Known rows, with every way that one mark hangs from another:
Q780{Q439{Q286} Q733{Q2} Q882}: | -5.479 |  1.707 |  2.746 |  0.618 |  1.387 | -1.699 | -2.297 |  0.951 |  5.391 |  0.542 | -2.993 | -4.575 |  4.025 | -2.185 |  7.586 |  1.623 |  1.425 | -0.588 | -0.468 | -2.352 | -3.510 |  0.613 |  5.521 |  1.452 |
Q286{Q2 Q439{Q882}}: |  2.621 |  0.292 |  0.801 | -0.481 | -1.826 | -4.080 |  2.929 |  0.336 |  2.788 | -2.171 |  1.581 | -5.064 | -1.855 | -1.519 |  1.427 |  3.332 |  3.004 | -1.622 |  2.190 | -3.494 |  1.072 |  2.753 |  0.314 |  0.164 |
Q439{Q286 Q882}: | -1.964 |  0.850 |  1.903 | -0.203 |  2.641 | -0.211 |  0.988 | -0.040 |  2.263 |  3.931 | -2.595 | -3.665 | -0.325 | -1.922 |  0.714 | -0.995 |  2.534 |  0.289 | -2.315 | -0.474 |  1.646 |  0.337 |  2.932 |  0.848 |
Q733{Q286}: |  1.300 | -3.620 |  1.455 | -1.912 |  2.556 | -0.506 | -0.831 | -1.943 | -0.740 |  2.192 | -0.404 | -1.530 |  2.311 |  1.066 |  1.986 |  3.699 |  4.599 | -0.917 |  2.215 | -3.297 | -2.845 |  1.439 | -2.546 |  2.354 |
Q2{Q882}: |  1.400 | -0.233 |  1.446 | -1.227 |  1.234 |  2.072 | -0.195 | -3.437 |  1.513 |  2.882 | -0.434 | -2.598 |  0.852 | -1.577 | -1.350 |  0.519 |  1.546 | -1.772 |  0.860 | -0.355 | -0.614 |  4.199 | -0.951 |  2.672 |
Q733{Q2{Q286}}: | -0.486 | -3.306 |  0.349 | -2.455 |  4.117 |  0.179 | -3.255 | -1.929 |  0.445 |  2.547 | -0.563 | -2.745 |  1.909 |  1.315 | -0.653 |  1.632 |  0.608 | -1.814 |  2.207 | -2.568 | -1.302 |  0.403 |  0.236 | -0.389 |
Q733{Q2}: | -2.021 | -5.620 |  1.575 | -3.058 |  3.536 | -0.485 | -3.186 | -0.543 | -0.421 |  3.629 | -1.177 | -3.256 |  3.764 |  1.474 |  0.242 |  3.814 |  1.775 | -1.862 |  3.144 | -3.083 | -1.675 |  2.219 | -1.112 |  1.823 |
Q286{Q2 Q439{Q882{Q733}}}: |  3.073 |  1.179 | -0.099 |  0.580 | -3.452 | -3.969 |  3.354 |  0.948 |  3.190 | -3.181 |  0.750 | -3.274 | -1.634 | -1.054 |  1.515 |  2.977 |  3.109 | -1.471 |  0.568 | -2.783 |  0.381 |  2.424 |  2.273 |  1.279 |
Q999{Q286{Q2 Q439} Q882{Q733}}: |  3.736 |  2.035 | -2.056 |  1.271 | -0.877 | -1.687 |  3.676 | -1.242 |  3.979 |  0.081 |  0.599 | -4.496 | -3.633 | -1.024 | -2.047 |  2.395 |  6.307 | -2.377 |  3.493 | -4.612 | -0.379 |  5.393 |  1.157 |  3.054 |
Q999{Q286{Q2{Q882} Q439}}: |  4.512 |  0.870 | -0.228 | -0.779 |  0.137 | -1.130 |  2.382 | -2.393 |  3.109 | -0.206 |  0.658 | -6.268 | -2.872 | -2.228 | -0.490 |  1.515 |  3.193 | -2.403 |  3.222 | -5.213 |  0.680 |  4.994 | -0.816 |  0.298 |
Q999{Q286 Q882}: |  0.403 |  0.008 |  0.009 | -1.171 |  3.719 |  1.001 |  1.036 | -2.860 |  1.905 |  5.800 | -0.835 | -4.945 | -1.419 | -0.218 | -3.148 |  1.331 |  5.606 | -1.466 |  3.356 | -3.946 | -0.090 |  5.773 | -2.300 |  3.951 |
Q780{Q439{Q882} Q733}: | -1.862 |  1.797 |  2.496 | -0.111 | -0.401 | -2.120 |  0.886 |  0.094 |  4.958 |  2.441 | -2.040 | -2.805 |  3.399 | -1.434 |  5.632 |  1.392 |  3.487 |  0.546 | -0.832 | -1.619 | -2.610 |  2.201 |  2.600 |  3.325 |
Q439{Q882}: | -0.741 | -0.371 |  1.862 | -1.611 |  1.492 | -0.966 |  0.498 | -0.526 |  1.575 |  3.753 | -1.550 | -3.051 |  0.665 | -0.361 |  0.091 |  1.184 |  2.224 | -0.157 | -0.709 | -1.349 |  0.238 |  2.451 | -0.553 |  3.086 |
Q882{Q286{Q439} Q733{Q2}}: |  2.179 | -0.362 |  0.531 |  0.699 |  0.287 | -0.894 | -1.904 | -0.266 |  2.127 | -2.842 | -2.240 |  0.404 |  1.697 |  1.142 |  0.070 |  2.890 |  4.345 | -3.709 |  0.146 | -4.389 | -3.132 | -0.023 |  5.877 |  1.867 |
Q882{Q286{Q2}}: |  1.617 | -0.406 |  0.647 | -0.963 |  1.228 |  0.779 | -0.561 | -1.571 | -0.061 | -0.558 | -0.683 | -1.702 |  1.425 |  0.807 |  0.472 |  3.475 |  3.614 | -4.090 |  0.126 | -4.503 |  0.316 | -0.469 |  1.303 |  1.516 |
Q2{Q882{Q286{Q439} Q733}}: |  4.451 |  3.440 |  0.410 |  1.625 | -0.972 |  1.473 |  0.570 | -3.052 |  3.708 | -2.109 | -1.371 | -0.053 | -0.480 | -1.867 | -1.461 | -0.110 |  3.414 | -3.435 | -1.387 | -1.522 | -1.903 |  2.166 |  4.860 |  2.446 |
Q882{Q286}: |  0.730 | -0.679 |  1.909 | -1.284 |  2.055 |  2.386 | -1.468 | -1.848 | -0.470 |  0.861 | -1.783 | -0.792 |  2.348 |  1.722 |  0.001 |  2.213 |  4.058 | -3.062 | -0.372 | -3.766 | -0.993 |  0.199 |  1.077 |  2.649 |
Q439{Q286 Q733 Q882}: | -2.351 | -0.737 |  1.175 |  0.783 |  0.854 | -0.885 |  1.235 |  3.540 |  2.724 |  4.280 | -4.753 | -3.097 |  0.004 | -1.033 | -0.661 | -2.348 |  1.606 | -0.053 | -3.766 |  2.847 |  2.139 | -1.212 |  5.673 | -0.616 |
Q733{Q2 Q286}: | -0.209 | -5.655 |  1.473 | -2.340 |  4.966 | -2.999 | -3.574 | -1.227 | -0.129 |  3.296 | -1.087 | -2.623 |  3.498 |  0.043 |  1.555 |  4.931 |  3.391 | -1.856 |  4.034 | -4.264 | -3.602 |  0.844 | -1.362 |  0.571 |
Q780{Q439}: | -0.871 | -0.445 |  2.105 | -1.716 |  0.228 |  1.319 | -0.544 | -0.364 | -0.060 |  0.608 | -1.438 | -2.768 |  3.746 |  0.986 |  3.587 |  3.129 |  3.627 |  0.697 | -0.195 | -2.605 | -2.478 |  2.154 | -0.701 |  4.370 |

Rows:
|  0.552 |  0.134 |  0.235 | -0.086 |  1.120 |  1.118 |  1.086 | -1.856 |  2.011 |  1.511 | -0.379 | -4.255 | -0.351 | -2.663 |  0.570 |  0.153 |  1.690 | -2.327 |  0.089 | -1.024 |  1.785 |  0.987 |  2.458 | -0.240 | : Q439{Q286{Q2{Q882}}}
| -2.179 |  0.681 |  0.748 |  0.941 |  2.202 | -1.700 | -0.235 |  1.075 |  3.516 |  3.212 | -3.986 | -2.075 |  0.444 | -2.149 |  0.017 | -0.764 |  1.814 | -0.490 | -2.984 | -0.176 |  0.136 | -0.268 |  6.132 |  1.112 | : Q439{Q286 Q882{Q733{Q2}}}
|  1.255 | -0.898 |  0.073 | -1.301 |  4.388 |  0.044 | -3.318 | -3.713 |  2.618 |  2.854 | -0.503 | -3.159 |  0.714 | -1.809 | -2.207 |  0.078 | -0.821 | -2.596 |  1.735 | -1.394 | -1.197 |  1.546 |  1.341 | -1.096 | : Q733{Q2{Q286 Q882}}
|  4.197 |  3.655 | -1.181 |  0.951 | -0.087 |  2.877 | -0.108 | -4.300 |  3.409 |  0.218 | -0.484 |  0.210 | -1.126 | -0.970 | -2.358 | -2.497 |  0.019 | -1.669 | -2.367 |  1.154 | -1.213 |  1.571 |  2.986 |  1.460 | : Q2{Q286 Q882{Q733}}
|  0.938 |  2.225 |  0.832 | -0.439 |  1.609 | -1.803 |  0.517 | -0.848 |  2.318 |  1.320 | -1.668 | -2.720 | -0.161 | -1.680 | -0.182 |  2.022 |  2.713 | -2.732 | -1.820 | -3.388 |  1.198 | -0.032 |  2.259 |  1.326 | : Q439{Q882{Q286{Q2}}}
| -1.394 | -0.403 |  0.214 |  0.911 | -0.224 | -2.427 |  2.303 |  3.822 |  3.032 |  2.800 | -3.711 | -4.056 | -0.747 | -2.015 | -0.155 | -1.126 |  0.933 | -0.966 | -3.157 |  2.062 |  3.373 | -1.882 |  6.101 | -1.678 | : Q439{Q286{Q2} Q733 Q882}
|  2.457 | -1.792 | -0.690 |  0.072 | -1.268 | -1.228 |  0.522 | -0.592 |  0.264 | -0.567 | -0.760 |  0.496 |  1.846 |  1.388 |  2.078 |  3.847 |  4.036 | -1.651 |  0.179 | -2.545 | -2.665 |  0.635 |  0.502 |  3.528 | : Q882{Q733{Q286{Q2}}}
|  1.506 |  3.277 | -0.083 |  1.102 | -0.530 | -1.803 |  1.081 | -0.052 |  3.012 | -0.119 | -2.744 | -0.432 | -0.056 | -0.946 |  0.002 |  1.564 |  2.759 | -2.578 | -3.511 | -2.360 |  0.232 | -0.437 |  4.549 |  2.724 | : Q439{Q882{Q286{Q2} Q733}}
| -2.550 | -0.744 |  1.552 | -0.527 |  0.868 | -2.946 | -1.226 |  3.218 |  2.689 |  2.522 | -4.627 | -3.746 |  3.335 | -1.001 |  1.847 |  1.878 |  1.352 |  0.620 | -1.882 |  0.031 | -1.487 |  0.475 |  3.919 |  1.648 | : Q780{Q439{Q733{Q2} Q882}}
| -3.361 | -5.635 |  1.004 | -0.615 |  2.413 | -0.064 | -1.910 |  3.259 |  0.721 |  4.254 | -4.222 | -3.057 |  2.814 |  0.940 | -0.328 | -0.211 |  1.369 | -1.626 | -0.077 |  1.418 |  0.576 | -1.360 |  5.052 | -1.565 | : Q439{Q286 Q733{Q2}}
|  2.028 |  1.547 | -2.230 |  0.538 |  0.716 | -0.502 |  2.487 | -1.472 |  2.697 |  2.911 | -0.834 | -3.714 | -2.170 | -0.357 | -2.601 |  1.994 |  5.202 | -2.441 |  2.183 | -3.629 |  0.062 |  4.654 |  0.280 |  4.274 | : Q999{Q286{Q2} Q882{Q733}}
| -2.045 | -3.174 |  1.430 | -1.218 |  0.585 | -0.837 | -2.027 |  2.621 |  0.649 |  1.537 | -3.585 | -2.976 |  4.862 |  1.056 |  2.471 |  2.727 |  1.993 |  0.018 | -0.171 | -0.514 | -2.328 |  0.575 |  2.415 |  2.025 | : Q780{Q439{Q733{Q2}}}
|  0.098 |  3.806 |  0.580 |  0.815 | -1.638 |  0.675 | -0.792 | -0.131 |  1.609 | -3.353 | -2.098 | -0.439 |  0.678 |  0.797 |  1.752 |  2.779 |  1.413 | -3.424 | -3.122 | -3.087 | -1.036 |  0.083 |  3.283 |  4.198 | : Q780{Q882{Q286{Q2} Q733}}
|  1.936 |  0.394 | -1.014 |  0.639 |  1.974 | -1.757 |  0.980 | -1.290 |  4.097 |  2.119 | -1.030 | -4.158 | -2.310 | -0.672 | -2.945 |  1.962 |  6.038 | -1.896 |  4.015 | -4.514 | -2.074 |  5.620 |  1.675 |  3.104 | : Q999{Q286{Q439} Q882{Q733{Q2}}}
|  5.345 | -0.626 |  0.355 | -0.118 |  0.015 | -3.565 |  1.388 | -2.588 |  2.434 | -2.003 |  1.934 | -3.729 | -0.839 | -2.943 |  1.899 |  3.845 |  4.220 | -2.372 |  3.591 | -3.783 | -1.844 |  2.304 | -0.632 | -0.412 | : Q733{Q286{Q2{Q882} Q439}}
| -1.159 | -0.375 |  0.757 | -0.536 |  1.078 | -2.404 | -0.637 |  0.487 |  2.567 |  3.115 | -3.027 | -1.497 |  1.423 | -0.387 | -0.357 |  1.455 |  1.550 | -0.664 | -1.370 | -0.944 | -1.204 |  1.738 |  2.474 |  3.316 | : Q439{Q882{Q733{Q2}}}
| -3.724 | -2.514 |  1.031 |  0.370 |  2.835 | -2.812 | -0.763 |  3.743 |  3.360 |  5.163 | -5.260 | -3.986 |  0.817 | -1.805 | -0.970 | -1.627 |  0.651 | -0.717 | -2.358 |  2.146 |  1.615 | -1.587 |  6.783 | -1.981 | : Q439{Q286 Q733{Q2} Q882}
|  3.946 | -2.673 |  0.590 | -0.935 | -0.184 | -3.539 |  1.035 | -1.066 |  0.732 | -2.450 |  1.973 | -3.195 |  0.078 | -0.428 |  3.116 |  5.167 |  5.160 | -1.756 |  4.039 | -4.705 | -2.044 |  1.432 | -1.588 |  0.033 | : Q733{Q286{Q2 Q439}}
|  2.876 |  0.726 |  0.217 |  0.035 | -0.458 | -0.750 |  1.074 |  0.419 |  2.961 | -0.964 | -0.517 | -2.413 | -2.152 |  0.585 | -0.936 | -1.516 |  1.463 | -0.257 | -0.970 |  0.365 |  0.459 |  0.158 |  3.142 | -1.456 | : Q2{Q286{Q439{Q733 Q882}}}
| -0.345 |  1.721 |  2.137 |  0.454 |  0.684 | -4.156 |  0.755 | -0.699 |  5.210 |  2.013 | -1.891 | -2.537 |  3.254 | -2.431 |  6.819 |  2.411 |  4.838 |  0.706 | -0.053 | -2.650 | -4.470 |  1.128 |  2.426 |  2.464 | : Q780{Q439{Q882} Q733{Q286}}
|  3.205 |  0.875 | -0.903 | -0.210 |  1.285 | -1.920 |  3.194 | -1.910 |  3.321 |  1.232 |  1.522 | -6.711 | -3.736 | -1.534 | -1.966 |  2.726 |  6.163 | -2.380 |  5.290 | -5.408 |  0.650 |  5.672 | -1.366 |  1.547 | : Q999{Q286{Q2 Q439} Q882}
|  3.568 |  2.644 | -0.168 |  0.317 | -0.659 | -0.278 |  1.133 | -1.336 |  3.222 | -2.051 |  0.201 | -1.341 | -2.442 |  0.262 | -0.162 | -1.046 |  2.037 | -0.107 | -1.194 | -1.250 | -0.619 |  0.773 |  2.656 |  0.322 | : Q2{Q286{Q439{Q882{Q733}}}}
|  3.264 | -1.577 |  0.698 |  0.175 | -1.530 | -0.903 |  0.786 | -0.466 |  0.833 | -1.928 | -0.582 |  0.754 |  1.222 |  1.502 |  1.942 |  2.875 |  5.396 | -0.774 |  0.674 | -2.564 | -3.960 |  1.646 |  1.052 |  3.517 | : Q882{Q733{Q286{Q439}}}
|  1.486 | -1.522 | -0.420 | -0.365 |  0.057 | -0.283 | -1.548 | -0.639 |  1.719 | -1.067 | -0.870 | -0.164 |  1.115 |  1.991 | -0.049 |  1.530 |  1.993 | -1.449 |  0.371 | -1.784 | -2.685 |  0.920 |  3.361 |  1.490 | : Q882{Q733{Q2{Q286{Q439}}}}
|  0.519 | -1.407 |  1.292 | -1.170 |  4.491 | -0.072 | -3.477 | -3.126 |  2.356 |  2.949 | -1.939 | -2.884 |  2.183 | -2.066 | -1.865 |  1.955 |  1.247 | -4.020 |  1.728 | -2.885 | -1.480 |  1.767 |  2.235 |  0.522 | : Q733{Q2{Q882{Q286}}}
|  2.715 |  0.385 | -0.519 | -1.357 |  1.639 |  0.224 |  1.279 | -2.870 |  2.182 |  2.656 | -0.404 | -5.279 | -1.183 | -1.663 | -1.068 |  1.409 |  2.173 | -2.514 |  1.939 | -4.316 |  0.734 |  4.351 | -1.571 |  1.475 | : Q999{Q286{Q2{Q882}}}
| -0.163 |  0.135 |  1.351 |  0.261 |  0.795 | -1.359 |  0.115 |  2.299 |  2.260 |  2.917 | -4.792 | -1.408 |  0.746 |  0.024 | -1.686 | -0.446 |  2.094 | -2.053 | -3.573 |  0.651 |  0.914 | -0.999 |  4.967 |  0.798 | : Q439{Q733 Q882{Q286}}
|  3.049 |  1.909 |  0.605 | -0.610 |  0.556 | -0.558 |  0.980 | -1.792 |  2.826 | -1.113 |  0.762 | -2.773 | -2.323 | -0.124 | -0.146 | -0.745 |  1.941 | -0.167 | -0.081 | -1.784 |  0.061 |  1.081 |  1.204 | -0.664 | : Q2{Q286{Q439{Q882}}}
|  0.892 |  3.030 |  0.955 |  0.781 |  0.384 | -0.371 |  0.122 | -0.394 |  2.544 |  1.335 | -3.752 |  0.263 |  0.543 | -0.363 | -0.585 |  0.458 |  3.166 | -1.733 | -3.913 | -1.680 | -0.706 | -0.077 |  4.475 |  3.782 | : Q439{Q882{Q286 Q733}}
|  2.259 | -1.121 |  0.364 |  0.275 | -3.103 | -4.642 |  3.088 |  3.142 |  3.144 | -1.761 |  0.006 | -4.554 | -1.468 | -0.805 |  0.561 |  2.187 |  2.282 | -1.613 |  0.789 | -0.947 |  1.718 |  1.347 |  2.493 | -1.025 | : Q286{Q2 Q439{Q733 Q882}}
|  0.405 |  3.072 |  0.231 |  1.229 | -0.989 |  0.748 |  1.046 | -0.510 |  2.804 | -0.930 | -1.864 | -2.979 |  1.640 | -2.614 |  3.627 |  0.892 |  2.682 | -0.435 | -2.222 | -1.071 | -0.772 |  0.498 |  4.541 |  2.307 | : Q780{Q439{Q286{Q2{Q882{Q733}}}}}
|  4.292 | -0.209 | -0.674 | -0.205 | -0.906 | -1.555 |  2.718 | -0.314 |  3.292 |  0.016 | -0.506 | -5.878 | -2.586 | -1.736 | -1.326 |  0.516 |  2.764 | -2.420 |  2.385 | -2.891 |  1.179 |  4.198 |  0.979 | -0.681 | : Q999{Q286{Q2{Q882} Q439{Q733}}}
|  5.409 |  2.929 |  0.169 |  0.166 |  0.574 |  1.480 |  0.518 | -4.545 |  4.008 | -1.364 |  1.678 | -2.900 | -2.980 | -2.265 | -1.763 | -1.745 |  0.906 | -1.653 |  0.751 | -0.795 | -0.500 |  2.712 |  1.488 | -1.049 | : Q2{Q286{Q439} Q882}
|  2.790 |  0.446 | -0.978 |  0.167 | -1.818 |  0.169 |  1.196 | -1.960 |  1.975 |  0.024 |  0.104 | -1.918 |  0.434 | -1.271 | -0.219 |  2.064 |  1.127 | -2.885 |  0.079 | -1.079 | -0.018 |  2.803 |  0.837 |  2.593 | : Q286{Q2{Q882{Q733}}}
